Each row comes from the steps of one path. Every step used is in the known rows, and no mark comes twice. Write the path behind each row, first mark first.
Known rows:
vira-kipuse-benetop-tavi-bepi: [-14  16  22 -19  37  27  15  -8 -10   7   5  11   0 -10   7  16  -3  -1
   1  17  16  24  18 -15  32 -25  13  30   3   0 -12 -11   5 -14 -36]
depor-bepi-surugod-vira-kipuse-benetop-tavi: [-21  34  22  22  22  18  14 -22 -48  21  -9  16 -28 -11  -1  11 -43 -36
 -13  13   6  31  -5 -27  20  -8  11  45   5 -13 -47 -10  13 -16  -7]
bepi-surugod-vira-kipuse-benetop: [-19  31  13  12  15   8   2 -18 -12  24  -9  12 -16  -1 -10   0 -33 -37
 -13  -2 -20  26  -7 -13   9 -13   3  19  -7 -18 -35  -4  14 -21 -13]
fami-bepi-surugod: [-18   9   8  15   1   7 -10  -2 -19  10  -7  23   5 -14  -6  -7 -28 -21
  13   6 -15  -5 -10   6  25 -11  13   1   5 -15 -24   7  16   9  11]
surugod-vira-kipuse-benetop-tavi-bepi: [-17  30  18 -12  30  29   1 -17 -14  12   7  18 -13 -11   7  14 -17 -20
 -12   2  11  33   8 -19  21 -12   5  39  -2   0 -22 -11   4 -25 -35]
pumuz-bepi-fami: [-12  11   7  -3   9   3 -18  11 -51   5  12  17   5 -17 -26  27  -6   8
  17   4 -12 -15  -7   1   3 -10   7   9  20  19 -12  -1  25   1  -8]
vira-kipuse-rofu: [ -1  12  23   4  25   2  13   0  17   9   3   0   5  12 -13   7  12 -25
  16  21  -2  17  16 -10  11  -3  -9   5   5  13  -3  13 -16   2 -16]
kila-fami-bepi-pumuz: [-25  -1   6   2  11  13 -16 -16 -37  11   4   9  -9 -12 -14  -9 -13 -32
  10  -7  -9 -20  -5  -4  34  11   2  12   2   3  -8   5   9   8  17]
pumuz-bepi-surugod-vira-kipuse: [-19  31  11  12  16   1  -5  -6 -23  19   2  38 -12  -8 -18  10 -25 -40
  -6   1 -18  11  -9  -9   4  -5  -6  12   5   7 -33   4  15  -9 -22]
benetop-tavi: [ -9  -3   2  -5   1   8   9  -9 -16  -5  -6 -13  -7 -13  10   4   6   7
   3   7  14   4  -6  -6  11   1  15  17   5   5   0  -6  -8   0 -15]
tavi-benetop: [ -6   8  -6 -12  10   8  -2   7  15   3   4   3  17  -9   3 -11  -2   1
  -3 -14   6   6  -7   1  -6 -12   9  13  -5 -10  -4 -21   0  -7   4]
surugod-vira-kipuse: [ -4  24  -6   6   5   5   1 -16  10   7   8   8 -11   5  -3   4 -12 -30
  -3  -2  -7  14   3 -11   0  15 -17   2  -4  11 -18   1  -5  -2 -18]
kila-kipuse: [ -7 -13  -3  -2   7   3 -10  -2  -1   0 -11  -2  11   5   4  -1  -3 -23
  -4  -1  -5 -10  -4 -16   1  -7  -8 -13   1   9  -3  -1  -6  -1   1]
kipuse-benetop: [  2   4   7  -6  14   3   1  -4 -11   7  -3  -8  -8  -1  -7   5  -5   5
  -8   2  -2  12   5  -1   1 -17   4  11 -11 -11  -7  -7  13 -20   6]
fami-bepi-surugod-vira-kipuse: [-22  32   3  24   6  13  -9 -18  -6  17   0  30  -6  -8  -9  -3 -40 -53
   8   2 -23   9  -8  -7  26   2  -5   4   2  -5 -45  10  12   7  -5]
vira-kipuse: [ -2  10  -3  -3  14   3  14  -6  18   2   6   0   0   5  -3   6   3 -12
  10  12  -3   4  13  -8  13   1 -12  -6   0  10  -9   3  -3   9 -17]
pumuz-bepi: [  1   4   6  -6  16  -4  -7   7 -23  -1   8  17  -6 -10 -17  15   3   2
   0   3  -1  -3   1   2  -3  -8  -6   2   0  15  -5   3  17  -8  -4]
surugod-vira-kipuse-benetop-tavi: [-11  25   1  -5  20  16  11 -29 -16   9  -1 -14 -26  -9   1  14 -13 -19
  -9   6   5  28   1 -20  12  -1   1  29 -11   3 -25 -10   0 -23 -24]
kila-fami-bepi-dabomu: [ -1  -3  -6   4   4   5 -35 -12 -47  14  -6  -2   3   6  -2   0 -17 -29
   5  -9 -15 -28  -9 -10  18  -4   6   5   2  15 -10 -11  18  21  31]
surugod-vira-kipuse-benetop: [ -2  26  -1   1  19   9   3 -20   0  13   6  -3 -19   4 -10   9 -18 -25
 -12  -2  -9  26   7 -14   1   0 -14  11 -16  -1 -26  -6   9 -23 -12]
benetop-tavi-bepi-fami-kila: [-25   6  10   5   9  23  -7   1 -57  -5   6  17  20 -29   0   9  -8   9
  15  -3  13   5  -9   4  21   8  29  23  29   4  -8 -18  -1  -1 -33]
benetop-tavi-bepi-bese: [-20  -6  31 -21   4  20   3   6 -18   2  -7  20  -2 -24  20  -4 -13  -2
  -4 -10  12  16  -3 -10  14   2  23  32  13  -1   3   6   4   5 -18]
kipuse-benetop-tavi: [ -7   1   8 -13  14  12   9 -12 -27   1  -7 -22 -14 -14   3  10  -1  10
  -7   8  13  16  -1  -9  13 -15  19  26  -6  -8  -7 -13   4 -21  -9]
fami-kila-kipuse-benetop: [ -1 -13  -8   6  24   2  -5 -13 -25  -5 -11 -14   7  -7  -9  -2 -12 -15
 -12  -5  -2  10   0  -8  -3   0  -9 -12 -17  -6 -13 -15   6 -31  -4]
surugod-bepi: [ -9  -2  12  -5  -7  11 -11  -6   1  -6   8 -13  -8  -4 -10   3   0 -12
   9  -8  -9   2  -4  -4  10  12  -4  -4  -9   8 -14  -4  12  -2   7]
vira-kipuse-benetop: [ -1  13   2  -8  28   7  14 -11   6   9   5  -9  -6   4 -11  11  -3  -8
   1  15  -4  15  18  -8  13 -15  -7   4 -10  -1 -15  -4  10 -12 -13]
kipuse-benetop-tavi-bepi-fami: [-27  14  27 -15  19  31 -12   2 -54  11   3  11   8 -21  -1  23 -14  14
   8   5   7  11  -2  -8  25 -29  36  42  22  -6 -10 -17  17 -13 -20]
kila-kipuse-benetop-tavi-bepi: [-20  -7  21 -18  31  28 -10  -3 -27   4 -11  10  10 -12  13   8 -10 -12
 -12   3  13  11   3 -23  20 -34  16  22   2  -4  -7 -14   4 -22 -17]
vira-surugod-bepi: [-13  -1  19   0  -8  15   6  -3  14   2  -2  -9 -15 -11  -6  -9  -7   1
   3  -4 -15  -6   0 -14  26  -4 -11   3 -16   0 -23  -1  23  10  -6]
tavi-bepi-depor: [-18   6  17   8   5  10 -21   8 -23   0  -9  44   0   6   2   6 -17   7
   0 -11   2  -5  -6  11  12   0  14   6  24 -11  -7 -12   9   3   0]
tavi-benetop-kipuse-rofu: [-17   0  15   1  16  13 -20   7  -5  10   7   8  15  -7   0 -23  -1 -29
  -6  -5   1  22 -16  -2   0 -15  15  34   6 -16  10  -4 -29  -4  -6]
fami-bepi-pumuz: [-18  -3   4   5   5  14   1  -9 -22   1   8  20  -7 -21 -12   1 -16 -25
   9   2  -9  -6  -3   4  27  10   9   8   5  -3 -15  15  14  12  -3]
fami-kila: [  3  -4 -13  15   3  -4   4  -7 -14 -10   1  -4   2  -9  -4  -7  -2   1
   0  -7   4   8  -2  10  -4  21  -4  -9  -4  -2  -5  -8  -3 -10  -8]
fami-kila-kipuse-benetop-tavi: [-10 -17  -6   2  24  10   4 -21 -41  -9 -18 -26   0 -19   2   1  -7  -8
  -9   2  11  13  -6 -14   8  -1   5   4 -10  -3 -13 -21  -3 -31 -16]
tavi-bepi-surugod-vira-kipuse: [-26  34  24  13  12  18  -8  -3  -2  22   1  53   6   0   4  -5 -32 -45
  -7  -7 -13  19  -5 -10  17  -8   5  18  14 -10 -25   2   2  -3 -27]

Which path is each row?
[ -8   8  -1   1   9   8 -28 -10 -17   7   1  -2   1  -2  -9  -7  -9 -16
  13  -3  -5 -20   1  -5  27  -2 -11  -1  -5   8  -7  -3   7   4  32] | kila-fami-bepi
[-18   0   5  13  -9  13 -16 -12 -42 -10  12 -17   5 -21 -26   6 -10  -6
  24 -15 -15  -1 -15   5  12  29   6  -7   6  11 -26 -15  17  -2  -3] | surugod-bepi-fami-kila
[ -5   8  -2  32   4   5  -2   2 -58  -3   9  12   7 -14 -20  13 -25   3
  12   4   4   0  -4   2   1  24   3   8  22   2 -21 -14  13   3   7] | depor-bepi-fami-kila
[-20  31  36  24  14   2  -1  -6  -3  26 -11  20  -5   8 -12  -4 -21 -58
   2   4 -17  26 -10 -14   6   0   1  19  10  -4 -23  13 -12  -6 -15] | bepi-surugod-vira-kipuse-rofu
[-15   3  19 -11  10  21  -1   3 -14  -1  -1  20   7 -14  16   4   0   4
   1   3  18   8   2  -5  20 -10  20  25  14   2   2  -5  -5  -2 -24] | benetop-tavi-bepi
[-19  24   6  26  -7   9 -23 -11 -22  15  -6  29  -8 -14  -6  -8 -43 -43
   0 -11 -19   5 -21   1  15   1   7  10   3 -16 -35   7  16  -1  12] | fami-bepi-surugod-vira
[-13  24  19  36  -5   4  -8  -2 -37  17  -8  37 -16  -3  -2  -6 -46 -35
 -18  -8  -4  12 -18 -12  -5   6   4  23  10 -17 -30  -1  11  -6  21] | depor-bepi-surugod-vira
[-15  -4  17  14  29  -1 -23   9 -66   1  -3  13  22 -15 -38  20  -3 -25
  19   5 -10  -4  -9  -8  -4   0  -2  -2  20  28 -13   1   6 -16 -14] | pumuz-bepi-fami-kila-kipuse-rofu
[-37  31  26   6  13  25   0 -10 -18  18  -5  41  -1 -14  15  -1 -27 -39
  -5   0   1  21 -10 -17  28  -6  19  34  18  -5 -25  -3  -5  -3 -41] | benetop-tavi-bepi-surugod-vira-kipuse
[-15   8  17   5  11  -5  -7   9 -38  11  -6  32  -1 -15 -16   5 -13  -9
  -2   4 -12  -2 -12   4   5 -17  10   9   9  -3 -14   4  20  -7  -6] | pumuz-bepi-surugod
[-28  29  17   6  15  16  11 -26 -29  21 -14  -2 -22 -13   1   4 -29 -33
 -13   6  -5  28 -14 -19  20 -13  16  34  -2 -14 -35 -10   4 -21 -26] | bepi-surugod-vira-kipuse-benetop-tavi
[-26  25  28  16  -2  14 -23   4 -20  20  -6  56   5  -7   6 -10 -35 -32
 -18 -19  -9  15 -18  -4   6  -8  15  24  13 -20 -16  -3   7 -10  -9] | tavi-bepi-surugod-vira
[-24   0  10  18 -12  17  -1  -6 -29  -1   2 -14   0 -27 -21  -1 -16   5
  19  -9 -21  -8 -12  -5  28  16  -2   0  -1   3 -33 -14  28   9 -17] | vira-surugod-bepi-fami-kila
[-32  21  34  -8  35  27  13  -5 -24  19  -8  25   4 -13   6   7 -18 -17
   0  18   4  24   5 -14  41 -35  29  37  12 -16 -23 -10   8 -12 -38] | vira-kipuse-benetop-tavi-bepi-surugod
[-22  23  32 -20  23  28   5 -16 -18  16  -2  19 -22 -20  12   8 -31 -26
 -15 -11   4  42   3 -23  16   2   9  45  -3  -1 -22   0  12 -17 -31] | surugod-vira-kipuse-benetop-tavi-bepi-bese
[-17  23  16  16   2  -3 -20   0 -41  16  -5  38 -15 -15 -15   3 -29 -27
 -13 -13 -17   7 -23  -2  -7  -4   6  18   5  -1 -24   3  19 -17  -4] | pumuz-bepi-surugod-vira
[-35   1  23 -16  25  35 -21   0 -54  11  -9  10  19 -17   2  20 -16  -8
   5   5   3   0  -5 -24  27 -36  28  30  21   1 -11 -19  10 -13 -21] | kila-kipuse-benetop-tavi-bepi-fami
[-12  -8  21  14   7   5 -18  -1 -21   7   3   4  -1   3  -4 -12   1 -33
  -3   8  -6  17 -10   0   7  -5   7  23  11  -5  14  17 -30   2 -11] | benetop-kipuse-rofu
[-24  12  10  13   7   5 -27  -7 -31  18 -13  11   5  -7  -9 -15 -25 -30
  12  -2 -16 -18 -12  -4  35 -11   6   6   3  -9 -17  -3   9   7  29] | kila-fami-bepi-surugod
[-13   5  -4  19  -1   4 -23  -8 -28  -6  -9  18 -10  -4 -11   7 -24  -2
  15  -2  -8 -17  -8  17  20   7   5  -9  11  -5 -25  -2  17  14  22] | fami-bepi-depor
[-18  -5   2  17  24  19  -2 -13 -86  -2  -9 -13   3 -23 -12  20 -29  -8
   4  11  13   5  -8 -22  14   1  12  20  16   3 -29 -25  12 -16   0] | depor-bepi-fami-kila-kipuse-benetop-tavi
[-16  -7  -7  10  18   9 -15  -8 -55   2  -8 -15  16 -14 -20  10 -20 -11
   4  -6 -13  -1  -8  -9   2  -4   4  -6   3  -2 -20 -21  13 -21  -6] | bepi-fami-kila-kipuse-benetop
[-35 -18  20  -4  35  29   7 -14 -59  -1  -7  17   3 -31   3  -1 -14 -26
 -17  -7  12  19  -5 -13  24   1  26  27   4  -9 -11 -14   2 -30 -41] | fami-kila-kipuse-benetop-tavi-bepi-pumuz
[-11   8  20  26   3   1   3   7 -32  12  -8  29  -3  -2  -4  -3 -30 -16
  -4   9   1   3  -9  -6   8  -7   9  16  15 -17 -19  -1  13   5  19] | depor-bepi-surugod
[-28   3  16   3   5  17 -15  -1 -39  -5 -15  30  -6  -8  13  11 -11  14
   1  -4  16  -2 -11   5  21  -2  29  22  28  -6  -6 -16  -2   5 -15] | benetop-tavi-bepi-depor
[-23   9  15  -1  23  26  -6  -5 -70   1   3   7  12 -31  -7  16 -15  16
   7   0  12  17  -4   2  22  -8  33  34  17  -9 -15 -26  13 -23 -29] | kipuse-benetop-tavi-bepi-fami-kila
[-33  -7   7   3  15  26 -17  -1 -58  -5  -5  16  32 -26   5  10 -12 -13
  12  -2   7  -5 -13 -12  21   2  21   9  29  12 -10 -19  -5  -4 -34] | benetop-tavi-bepi-fami-kila-kipuse
[-12  -5  16  13   7   8  17  -1 -33   4   7  26 -14  -9  -8   5 -17 -19
  -7   4   7   1  -1  -8   7  17   7  22  14  -4  -9   7   9   8   4] | depor-bepi-pumuz
[-25  38  29   7  27  21  -7  -6 -14  29  -3  46  -1  -2  -4   1 -39 -40
 -14  -6 -14  31   0 -11  18 -22   8  29   3 -21 -31  -6  17 -24 -22] | tavi-bepi-surugod-vira-kipuse-benetop
[-17  -9  31  -9 -16  13   9  -1  10   6 -11 -11 -21 -23  -1 -17 -20  -7
  -1 -17 -22   2  -6 -17  22  10  -8  10 -16  -1 -22   9  31  16  -2] | vira-surugod-bepi-bese
[-28  34  12  11  21  24   0 -31 -34  18  -8   8 -20 -22  -6   7 -41 -43
   3  11  -9  23  -9 -15  38 -11  12  30  -5 -11 -50  -2  16 -13 -14] | fami-bepi-surugod-vira-kipuse-benetop-tavi
